Each row comes from the steps of one path. Every step used is in the known rows, and no mark comes twice. Write the path behind each row, first mark first.
Known rows:
P -> N -> S: [  0  18  -5 -10  26  13  11 -24 -29  -8  41  -6  17   6  -6 -29  25  22
   7  -1   1]
E -> P: [ 12  14  -9 -11   1   8  19 -36  -2  -6   7  -9  11  -2   9   1  23 -11
   5   3  -7]
Y -> P -> N -> S -> E: [ -2  -1 -11  -2  22  31  21  24 -54  -7  -4  -7  -5  11 -38 -28  12  15
  17   1  12]
J -> Y -> S: [ -1  27  -6 -45  -9   7  -6  32 -53  -1  -2   5  -2  16  -1   5  17  26
   3  36  -8]
N -> S -> E -> P -> Y -> U: [ -2   1  -9 -11 -10  22  17 -14 -15 -10   1  -9  14  17 -23 -58  29 -15
  14  -2   7]
U -> Y -> S -> E: [  1  14 -14 -12  -6   4 -13  -6 -68   3 -26  -5  -9  12 -30  33  33   9
  11  44  15]
J -> Y -> P -> N: [ -1  -3 -10 -21  14  33   6   6 -64 -11  11  24 -19   4  -6  -5  -9  23
  17   8  -3]
E -> P -> N -> S -> Y -> J: [  6   2  -8 -21   5  40   8 -23 -38  -4  29  -5  11  -3   7 -35  38   8
  17 -16  -7]
J -> Y: [-14  16  -9 -27  -7  -4 -13  -2 -44  -6   1  12  -3   2   7   5   0  12
  -2  28 -14]
S -> E -> P: [  2  -1 -13   0  -1   7  14 -31 -22  -5 -20 -17  16  -5  -4  10  16 -21
   5   1  -1]
U -> Y -> J: [  0   4 -15 -17  -6   5 -25 -11 -48   1 -10  10  -9  -3  -6  14  18  -2
   0  24  -2]
U -> Y: [ -1  15 -11  -6   0  -3 -17 -52 -36  -2   0   6 -14  -5  -5  22  19   4
   4  36   3]
S -> E: [-10  -4 -15   5   1 -12  -3  -4 -42  -2 -15 -10   2   0 -18  12   2   0
  -7  16  -2]
N -> S: [ -4  34  -5 -16   6  -4   5   0 -12  -3  15 -12  11  10  -8 -28  24  15
  -1  25  -5]
T -> Y -> S -> E -> P: [ 15  18 -12 -19 -13  28  11 -19 -49  -3 -55 -13   3  22   7  37  38  -8
  13  32  -4]
Y -> J: [  1  -2 -15 -16  -1   0  -7  33 -25   1  -5  -1   4   1  -3  -8   6   5
 -11   0 -11]
Y -> P -> N -> S: [  7  16  -7 -12  26  31  22  16 -30  -9  20   0 -10  14 -21 -35  17  26
  17   4   4]
Y -> S: [ 11  22  -7 -22   3   1   6  24 -28   1   5  -8  -1  19 -10   2  21  26
   0  23  -3]
P -> N -> S -> Y -> U: [ -3   5  -7  -7  31  15   5 -40 -42  -9  46  -1 -13  25 -14 -46  21  42
   3   6 -14]
N -> S -> E -> P: [  2  23  -8 -13  -3   9  18 -15 -17  -4 -12 -21  24   3 -10 -17  37 -19
   9   9   0]
P -> Y -> S -> E: [ -9  -8 -11  -6 -20   8  -4  35 -60  -1 -14  -5  -2  11 -23  -6  14  11
   7  14  18]
P -> E: [-11  -3 -11  -8   8 -20 -13 -17 -21   3  29  14 -16  10  -9  -2   0  11
  -6  35  -9]
N -> P: [ 15   3 -10 -13   2  -4  12 -44  -1  -7   1   6   5   5   6 -22  13  13
  -2  32   1]

Which path is each row?
[-16   7  -9 -23  10  33   4  29 -79 -10  -8  11 -10   9 -28 -27   6  16
  23  14   5] | J -> Y -> P -> N -> S -> E
[ 18  -3  -9  -4  24  23  27 -60 -20 -11  33  -5  22  -8  12  -2  23  -1
  12 -24  -2] | E -> P -> N
[  2   5 -16 -20  -9  15 -16  -3 -46  -1 -36   5 -10  12  16  25   9   1
 -12  20 -20] | T -> Y -> J
[ 14  21  -4 -16  22  28  30 -48  -8 -10  39 -10  30   1   4 -30  41   1
  19 -13   0] | E -> P -> N -> S
[ -7 -20 -12   8 -22  13   4 -25 -34  -8 -11  -7  10 -12  -2  -9  13 -26
  11  -5  14] | S -> E -> P -> Y
[-11 -14 -15 -10 -13   1 -20  13 -50   2  -3  -1 -23   1  -1  -2   4  19
 -12  13 -17] | S -> Y -> J
[ -5  -1 -14  -4  10  -4  -7 -25 -35  -5  12   1 -30  22 -12 -16   3  31
 -12  22 -20] | S -> Y -> U
[ -9  -6 -13 -11   2   0  -1  21 -25   1  10  22 -39  16 -22  -5  -7  14
   5  39  -3] | Y -> P -> E
[-10  11 -10 -28 -10  15  -3  34 -48  -7 -18  16 -26   6  -7  -1  -7  17
   7  30 -11] | J -> Y -> P
[-13  -2 -11   1  -5  11  -2  11 -49  -5 -12   4 -47  12 -11   2   0  29
   1  30  -8] | S -> Y -> P
[ -8   1 -14 -14   0  11 -13  -4 -42  -1 -18  26 -57  27  -4  22  -3  10
   2  59 -13] | T -> Y -> P -> E
[  2  18  -9 -41 -21  21   8  15 -58  -2 -30  -3  14   8  -3  12  29  -5
  16  21  -2] | J -> Y -> S -> E -> P
[  4  19  -7 -11  20  34   5 -23 -47  -7  13  10 -21   7 -24 -14  30  20
  29  26  14] | U -> Y -> P -> N -> S
[ -2 -10 -11  -2   2   3  -3 -10 -25 -11  21  10 -13  17 -14 -36  -1  14
  -5   4  -2] | P -> Y -> U
[ -7   3 -10   0  25  12   8 -14 -49  -6  19 -11  21   4 -23 -22  18  12
   9  -2   8] | P -> N -> S -> E
[  9   9  -5 -14  26  34  24 -63 -24 -11  42  -6   2  19  -4 -45  37  20
  15  -7 -12] | E -> P -> N -> S -> Y -> U
[  4  11  -3  -7  14  26  15 -64 -31  -7  44 -10   6  -1  10 -31  41  16
  20   2  -4] | E -> P -> N -> S -> Y
[-21 -18 -13  -2  -5  -5 -16   7 -47   3  16  20 -63  16 -20  -4  -5  27
   3  54  -9] | S -> Y -> P -> E
[  9  -3 -12  -2  22  39   9 -27 -60 -12 -15  14 -31  18   5  23   0  22
  11  14  -6] | T -> Y -> P -> N
[-10 -19 -13 -10 -20   9 -18  29 -42  -2   7   7  -1  -5  -2 -21   0   2
  -3  -8   3] | P -> Y -> J
[  8  -5 -13  -1  21  28   3 -36 -58  -9   5  19 -30   0 -18  15  12  17
  22  17  14] | U -> Y -> P -> N
[-21   1 -11 -36  -7   1 -16  27 -50   0   7  36 -42  15 -14  -6 -16  13
  10  48 -11] | J -> Y -> P -> E
[ -8  -1 -14 -12  -2   3 -19 -17 -40   2   6  30 -54  10 -28  13   7   7
  14  64   4] | U -> Y -> P -> E
[  8 -17 -14   8  19  23  23 -57 -38 -10   5 -10  25 -10  -2   6  15 -14
  14 -25   5] | S -> E -> P -> N
